Known rows, with every step that occurs
suro > bovema > subaf > redisul: [-1.03  3.72  1.26 -2.36 -1.87 -2.63 -6.79  1.42 -1.31 -1.71 -1.29 -0.44
 -0.96  1.69  4.06 -3.72  3.39  1.09  0.36  1.46 -0.42 -1.55 -0.82 -4.01
  1.83 -0.97 -0.50  0.24]
gipu > lupog > nenul > sovub > redisul: [-2.13 -0.97  4.20 -2.52 -3.58 -0.13 -1.74 -1.60  0.35 -4.16 -0.96 -2.86
 -1.82 -0.46  1.97 -1.35 -0.94 -0.49  3.91 -3.63 -4.69  0.61 -1.48  0.63
  0.91 -1.49 -2.14  2.30]
nenul > lupog: [-0.83 -1.51  0.36 -1.87 -0.66 -0.86 -1.99  0.34 -0.25 -0.19 -2.54  1.76
  1.42 -0.50  0.68  0.83  0.86 -1.33  1.91  2.27 -1.83  0.91 -0.09 -2.60
  0.06  1.53  1.17 -3.26]
subaf > redisul > lupog > nenul > sovub: [-1.09  0.08  2.28 -2.06 -1.58  0.65 -3.37 -0.92  0.03  0.59 -3.48 -2.32
 -2.11  1.14  2.85  0.14  0.87 -0.58  2.08 -0.59 -3.49 -2.20 -2.08 -2.08
 -0.31 -0.55 -1.64  1.32]
lupog > nenul: [ 2.00 -0.38 -0.45 -0.09 -0.89  2.58  2.40 -0.03  2.10  0.03 -0.12 -0.47
 -2.63 -1.62  0.89  0.12 -0.57 -0.39 -1.12 -1.31 -1.14 -1.14 -1.67 -1.43
 -0.22 -1.28  1.00  3.05]
gipu > lupog > redisul: [-0.01 -0.20 -2.82 -0.40 -3.02  0.60  3.63 -0.44  1.49 -3.29  1.18 -0.90
  2.18 -1.71 -4.08  1.13 -0.42  0.29  0.09  0.59 -0.80  0.60  0.94 -0.05
 -0.50  1.21  1.69  2.00]
lupog > nenul > sovub > gipu: [-1.29  0.61  4.24  1.06  0.22  1.66 -0.52 -4.23 -2.11 -1.79 -2.86 -1.77
 -3.62 -0.21  2.20 -0.02 -2.92 -1.28  2.97 -4.24 -3.79  1.31  0.65  0.42
  0.36 -0.36 -1.42  2.36]
lupog > gipu > sovub > nenul: [-0.21  2.08  0.92 -1.42 -0.93  2.52 -2.16 -1.27 -0.12 -5.11  0.07  0.44
  1.59 -2.17 -1.02 -1.63  1.12 -0.45 -0.25  0.12 -0.89 -0.92  2.37  5.02
 -0.56 -0.54 -0.10  2.39]
suro > bovema > subaf > redisul > lupog > nenul > sovub > gipu: [-2.09  3.02  5.49  0.45 -1.17 -1.30 -5.00 -2.91 -2.88 -2.83 -4.30 -2.51
 -3.66  1.79  4.88 -1.66  0.10 -1.50  3.99 -2.74 -4.39 -1.34  0.20 -3.47
  1.58 -0.22 -1.93  2.26]
subaf > redisul > lupog: [ 1.18  1.77  2.41 -2.58 -1.83 -2.69 -4.22  1.64  0.58  0.73 -1.63 -1.36
  0.32  2.05  1.03 -0.23  2.71  0.11  0.29  0.74  0.09 -3.15 -0.22 -3.59
  0.38 -0.42 -1.31 -1.31]
bovema > subaf > redisul > lupog > gipu: [ 1.69  3.55 -0.89 -0.46 -1.85  0.11 -0.63  1.02  3.47 -0.10 -1.05 -0.24
  1.43  3.40  2.31 -2.29  1.81  0.91  0.10  5.40  0.96 -4.15 -0.29 -3.90
  0.21 -1.22 -0.61 -1.13]
sovub > nenul: [-0.37  0.48  2.76  0.20  0.82  1.55 -4.06 -0.16 -0.12 -3.32 -0.94 -1.01
 -0.02 -2.01  1.31 -1.36 -0.24 -1.15  0.16 -2.36 -1.23 -0.31  2.34  3.17
 -0.53 -0.24 -0.15  1.06]
redisul > subaf > bovema: [-0.98 -0.23  3.36 -1.40  3.22 -2.53 -3.05  0.06  0.60 -1.74  1.80  1.01
  0.82  2.19  0.16 -0.38 -0.76  1.35  3.56 -0.02 -0.22 -1.48  0.10 -1.85
  2.05 -1.85  1.40  2.28]
lupog > redisul: [ 0.21  1.25 -3.86  1.57 -0.71  1.99  2.90  0.09  2.26 -0.64  0.23 -1.36
 -0.61 -0.24 -1.74  0.43 -1.38 -0.24 -0.09  0.69  0.45  0.97  0.55 -0.42
  0.06 -0.09  1.20  1.78]
suro > bovema: [-2.31 -0.60  0.37  1.67 -1.20 -1.73 -1.97  0.36 -1.73 -2.33 -0.12 -0.38
 -0.76 -0.67  1.29  0.81  1.30 -2.05  0.92  0.97 -1.21 -0.75 -0.54 -3.99
  1.00 -0.85 -1.15  2.18]
sovub > gipu: [ 0.08  1.37  3.47  1.41  0.51 -0.33  0.06 -2.70 -1.97 -1.83 -0.87 -0.64
 -1.80 -0.21  0.49 -0.04 -2.04 -0.74  1.59 -3.44 -1.08  1.56  2.04  0.22
  0.72 -0.19 -0.78  0.60]
lupog > redisul > subaf: [-0.20  2.43 -1.59  1.17  0.76  0.30  1.08 -1.28  2.44 -2.40  2.78 -0.37
 -2.26  4.47 -1.91  0.43 -1.44 -1.22  1.95  3.43  0.52 -0.88  1.59 -0.41
 -0.90 -1.46  0.96 -0.03]
nenul > lupog > gipu > sovub > redisul > subaf: [-1.23  2.65  2.50 -2.98 -1.93 -1.94 -1.86 -1.71  1.22 -5.52  2.23  1.28
 -1.23  4.64 -0.62 -1.24  0.63 -1.53  4.65  3.83 -1.32 -0.86  0.72  0.31
  0.38 -2.38 -0.90 -1.81]
nenul > sovub: [-3.32 -0.63  1.18 -0.46  0.28  0.41 -2.56 -1.99 -1.93 -0.06 -2.38 -1.12
 -0.22  1.18  1.46  0.03 -0.39 -0.28  2.73 -0.09 -2.55  0.70 -0.52  1.48
 -0.33  0.71 -1.62 -0.37]
lupog > gipu: [ 0.91  0.51 -2.66  1.28 -0.52  2.87  3.56 -0.51  3.13 -0.55  0.72  0.78
  0.97  0.39  0.10 -0.02 -1.23  0.20 -0.59  3.98  0.93 -0.87 -0.13 -1.08
 -0.46 -1.89 -0.37  0.37]
lupog > redisul > subaf > bovema > suro: [ 1.84 -1.01 -0.71 -0.75  2.96 -1.59 -1.24  0.33  1.06 -4.00  0.64  1.76
  1.32  1.77  2.17 -1.22  1.20 -3.36  3.67  0.39 -0.46 -1.99  0.53 -2.23
  2.03 -2.06  1.77  4.43]
sovub > gipu > lupog > nenul > faza: [ 0.43 -1.00  3.02  0.61 -0.97  0.83  1.58 -3.05 -2.25 -0.10 -2.24 -1.17
 -1.47 -3.46 -0.54  1.17 -1.06 -3.21 -1.09 -3.27 -0.91 -1.15  0.81  0.52
  0.10 -0.64 -1.53  2.95]
nenul > lupog > redisul > subaf > bovema: [-1.31 -0.18  1.22 -1.35  2.41 -1.73 -2.09  0.22  1.88 -2.10  0.58  1.14
  1.10  1.81 -0.52  0.40 -1.21  0.51  4.56  1.40 -0.78 -0.41  0.38 -3.47
  2.13 -1.09  2.80  1.88]
suro > bovema > subaf > tipir: [-0.60  1.96  1.13 -2.74 -2.24 -1.69 -2.76 -1.70 -0.95  0.89 -1.14 -0.94
  2.25  0.97  1.18 -3.68  1.52  3.08  1.87  2.69  0.86 -0.65 -0.91 -3.90
  0.86  2.21  0.75  1.87]
nenul > lupog > redisul > subaf > bovema > suro: [ 1.38 -1.73 -0.56 -1.69  2.57 -1.97 -2.34  0.46  0.97 -4.00 -0.71  2.70
  2.03  1.39  2.46 -0.72  1.73 -3.95  4.70  1.55 -1.34 -1.52  0.46 -3.64
  2.12 -1.19  2.28  2.76]
sovub > gipu > lupog: [-0.21 -0.80  4.08 -1.33 -2.24 -1.99  0.95 -2.81 -2.47 -4.84  0.44  0.16
  2.11 -1.88 -2.55  0.68 -0.60  0.04  1.38 -2.80 -2.40  0.75  2.18  0.94
 -0.10  1.53  0.02  0.79]

Rows
[-1.58 -0.14  2.52 -3.62 -1.07 -0.29 -5.42 -0.42 -2.06 -4.12 -3.00  1.90
  2.34 -2.35 -0.04 -0.49  2.45 -1.73  2.09  0.23 -3.16  0.56  1.85  1.97
 -0.18  2.09  1.41 -1.54] => gipu > sovub > nenul > lupog
[-2.70 -0.03  4.03 -1.15  1.88 -2.13 -1.97 -2.74 -0.47 -4.76  0.87 -0.38
  1.13  1.68 -1.39  0.31 -2.27  0.98  5.84 -1.54 -2.37 -0.01  1.40 -0.89
  2.00 -0.86  1.34  3.84] => nenul > sovub > gipu > lupog > redisul > subaf > bovema
[ 1.80 -2.01  0.30 -1.98 -3.09  1.22  3.12 -0.57  1.29 -2.66  0.83  0.03
  0.18 -2.97 -1.38  0.80  0.19  0.03 -0.92 -1.26 -2.42 -1.61 -1.30 -1.00
 -0.87  0.17  1.48  3.16] => gipu > lupog > nenul
[-2.09  0.79  4.26 -0.45 -1.94 -3.01 -3.80 -0.10  0.11 -1.26 -2.40 -3.23
 -0.46  3.39  2.37 -0.75  0.73 -1.41  4.73 -1.26 -2.69 -1.88 -0.25 -1.23
  1.25  0.05 -2.85 -0.80] => nenul > sovub > redisul > lupog
[-2.55  1.47  2.24 -0.93 -1.89 -0.75 -5.28 -0.52 -1.05 -0.84 -4.07 -2.35
 -2.12  2.30  4.94 -1.39  2.26 -0.95  3.07  0.70 -4.07 -3.28 -2.15 -4.00
  0.57  0.11 -1.34  1.91] => suro > bovema > subaf > redisul > lupog > nenul > sovub
[-1.76  0.30 -0.03  0.21 -2.43  0.62  2.39 -3.15 -0.67 -4.43 -0.55 -1.85
  0.97 -1.31 -3.06  1.10 -2.06 -0.32  2.39 -1.68 -2.67  1.87  2.06  0.91
  0.01  1.43  0.42  2.28] => nenul > sovub > gipu > lupog > redisul
[ 2.07  0.64  2.36 -0.23 -2.63  0.04  0.59  1.04  3.22 -1.00 -0.87 -2.49
 -2.91  0.44  2.11 -0.38  0.15 -1.45  1.25 -2.27 -2.12 -2.94 -1.66 -3.20
  0.93 -1.58 -0.47  2.52] => sovub > redisul > lupog > nenul
[-1.37  1.59  1.75  0.44  0.41  2.19 -2.67 -2.29 -2.55 -1.25 -2.50 -0.51
  0.56 -2.57 -0.42 -0.77  0.87 -3.20 -1.33 -0.46  0.75 -1.38  2.61  5.21
  0.16 -0.95 -2.43  1.93] => lupog > gipu > sovub > nenul > faza
[ 1.99 -2.53  0.12 -1.42  2.55 -1.82 -2.06  1.20 -0.43 -2.36 -1.15  2.13
  2.71 -1.12  3.33 -1.56  2.09 -2.52  2.33 -1.88 -0.84 -1.44 -0.46 -1.94
  2.67 -1.13  1.19  4.35] => subaf > bovema > suro
[-0.66  0.20 -3.51  0.09 -1.30  1.27  1.27  0.34  2.04 -0.76 -1.83  0.03
  0.55 -0.61 -1.21  1.17 -0.70 -1.31  1.48  2.51 -0.95  1.64  0.45 -2.54
  0.17  1.24  2.14 -0.70] => nenul > lupog > redisul
[-2.59  0.95  4.61  1.11  0.80  0.05 -2.05 -4.30 -3.48 -1.81 -2.79 -1.48
 -1.85  0.72  1.64 -0.13 -2.50 -0.92  3.73 -3.51 -3.06  2.16  1.68  1.51
  0.52  0.36 -2.06  0.51] => nenul > sovub > gipu
[-0.40  1.87  1.00  0.38 -0.83 -0.87  1.82 -3.11  0.78 -5.62  3.13 -0.34
 -0.98  3.08 -3.50  1.03 -1.74 -1.23  2.83  1.74 -0.92 -0.33  2.92  0.22
 -0.97 -0.41  0.90  0.35] => sovub > gipu > lupog > redisul > subaf
[-0.74  3.30  2.43 -2.02 -1.59 -1.47 -0.96 -1.83  1.42 -5.55  3.58  0.29
 -1.96  5.01 -1.15 -1.66  0.27 -0.80  3.60  2.61 -0.46 -1.30  0.81  1.69
  0.38 -3.17 -1.57 -0.15] => lupog > gipu > sovub > redisul > subaf
[-0.12 -0.03  5.14 -6.37 -3.81 -0.90 -1.78 -4.31  1.04 -2.28  1.35 -1.98
  0.04  2.32 -1.43 -1.76 -1.33  2.35  4.50  0.78 -1.64 -0.21 -0.98 -1.19
 -0.85 -0.62 -1.10  1.85] => gipu > lupog > nenul > sovub > redisul > subaf > tipir
[-1.16  1.24 -1.78 -1.41 -1.67  1.64 -1.54 -0.18  0.65 -3.77 -2.19  0.03
  1.22 -2.18 -1.81  0.08  0.58 -1.54  1.63  0.85 -1.88  1.48  2.03  1.21
  0.01  1.57  2.31  0.57] => gipu > sovub > nenul > lupog > redisul
[ 0.14 -0.35 -0.63 -0.15 -0.64  3.21 -0.57 -0.46  2.82 -2.87 -1.86  1.67
  2.08 -1.45  1.54 -0.36 -0.72 -1.46  1.02  4.36 -1.28 -0.40  1.21 -1.28
 -0.73 -0.71  0.46 -1.37] => sovub > nenul > lupog > gipu
[-2.02 -0.34  5.64 -2.10  1.73 -1.77 -4.13 -0.79  1.25 -3.27  0.76 -0.86
 -1.87  2.52  2.53 -1.53 -1.71  0.82  6.00 -2.53 -2.66 -1.09 -1.27 -1.78
  2.89 -3.44 -0.07  4.04] => lupog > nenul > sovub > redisul > subaf > bovema
[-1.09  4.50  2.23 -2.04 -2.50 -0.36 -6.65  0.08 -0.84 -6.23 -1.44 -0.30
  1.71  0.05  1.69 -3.48  4.22 -0.61  0.79  1.63 -1.53 -3.64  1.99  1.20
  0.57 -0.45 -0.64  2.20] => suro > bovema > subaf > redisul > lupog > gipu > sovub > nenul
[-0.71  4.49 -0.84 -2.55 -3.80 -2.01 -2.12  0.24 -0.60 -3.31 -0.53  0.90
  2.14  2.37 -0.35 -2.08  5.13  0.45  0.81  4.62 -0.21 -3.72 -0.22 -1.76
  1.16 -0.07 -0.46  1.36] => suro > bovema > subaf > redisul > lupog > gipu > sovub
[ 0.55  1.36  1.54 -4.15 -1.41  0.96 -2.44 -3.15  2.02 -1.10  0.22 -0.81
  1.22  1.58 -2.21 -1.03 -1.42  1.23  3.12  3.58  0.38  0.52  1.53 -1.77
 -1.47  0.68  1.30  0.02] => sovub > nenul > lupog > redisul > subaf > tipir
[ 0.00 -1.59  2.22 -1.55  1.87 -2.46 -2.23 -2.40 -1.33 -6.52 -0.45  1.11
  2.00  1.33  1.65 -0.77  0.56 -3.51  5.83 -1.41 -2.98 -1.15  1.64 -1.00
  1.99 -0.90  0.80  4.75] => nenul > sovub > gipu > lupog > redisul > subaf > bovema > suro
[-0.42  2.47  1.12 -2.55 -3.62 -0.31  0.26 -0.55  1.15 -4.39  1.35 -0.52
 -0.18  0.61 -0.75 -2.33  0.61  0.31  2.02 -0.45 -0.63  0.38 -0.23  2.08
  1.81 -2.33 -1.93  1.65] => lupog > gipu > sovub > redisul
[-1.85  0.82  2.54 -2.84  1.85 -1.49 -4.43 -0.36  0.47 -4.85  0.35  1.26
  1.75  0.76 -1.40 -0.61  0.21  0.26  4.61  0.19 -1.61 -0.55  1.58 -0.05
  2.02 -0.75  2.87  2.98] => gipu > sovub > nenul > lupog > redisul > subaf > bovema
[-0.97  1.75  1.34 -3.55 -3.96 -0.73 -0.61 -0.39  0.95 -4.35 -0.01  0.42
  0.51  0.27 -0.36 -1.86  1.13 -0.39  2.88  0.70 -1.63  0.91 -0.33  0.67
  1.75 -1.55 -1.24 -0.01] => nenul > lupog > gipu > sovub > redisul
[ 0.56  1.08  0.16 -4.20 -1.79  0.08 -0.36 -3.07  2.19  0.53  0.58 -0.19
  1.24  2.60 -2.96 -0.31 -1.29  1.74  3.00  4.82  1.11  0.72  0.47 -3.24
 -1.17  0.88  1.41 -0.35] => nenul > lupog > redisul > subaf > tipir
[-2.36 -1.22  4.73 -1.62 -2.15 -1.79 -0.69 -4.16 -3.79 -4.85 -1.09 -0.47
  1.98 -1.29 -1.58  0.69 -0.84 -0.17  3.18 -2.96 -4.10  1.19  1.87  1.73
 -0.28  2.01 -1.05  0.46] => nenul > sovub > gipu > lupog
[ 1.74 -1.29  1.70 -1.25  1.80 -2.60 -0.82 -1.39 -0.32 -6.57  0.71  1.82
  2.20  0.69  0.80 -0.83  0.74 -3.34  4.44 -1.32 -1.71 -1.50  1.78 -1.80
  2.16 -1.27  1.61  4.93] => sovub > gipu > lupog > redisul > subaf > bovema > suro
[ 1.58 -1.69  1.10 -1.57  3.35 -2.58 -2.89  0.32  0.03 -3.53  0.48  2.46
  1.62  1.85  3.03 -1.42  2.03 -3.12  3.72  0.15 -0.66 -2.45  0.23 -2.00
  2.02 -1.94  1.07  3.51] => redisul > subaf > bovema > suro
[-1.83  0.05  3.59 -1.26 -2.13  0.72 -2.22 -1.17  0.83 -2.45 -1.54 -3.11
 -3.74  0.55  3.38 -1.82 -1.64 -0.80  3.82 -3.68 -3.89  0.81 -1.80  0.28
  1.34 -2.19 -2.53  2.12] => lupog > nenul > sovub > redisul
[ 0.69 -2.81  3.60 -3.56  0.69 -2.56 -3.36 -0.90  0.08 -6.60 -0.01  1.02
  1.07  1.06  3.58 -1.89  1.57 -3.43  5.68 -2.07 -3.87 -2.55 -0.84 -1.64
  2.18 -2.45  0.13  5.25] => gipu > lupog > nenul > sovub > redisul > subaf > bovema > suro
[ 1.37  0.92 -1.52  1.71 -1.11  1.09  2.97  0.31  3.63 -0.18 -0.26 -0.05
  1.81  1.94  0.32  0.54  0.11 -0.60  0.26  4.76  0.82 -3.38  0.05 -3.07
 -0.44 -0.89 -0.69 -0.45] => redisul > lupog > gipu
[ 0.75 -1.80  3.03 -2.18  2.05 -1.63 -3.70 -0.64  0.56 -4.88 -0.60  0.72
 -0.73  2.03  5.01 -2.37  0.97 -3.75  5.67 -2.06 -3.10 -2.20 -1.10 -1.87
  2.74 -3.41 -0.14  5.10] => lupog > nenul > sovub > redisul > subaf > bovema > suro
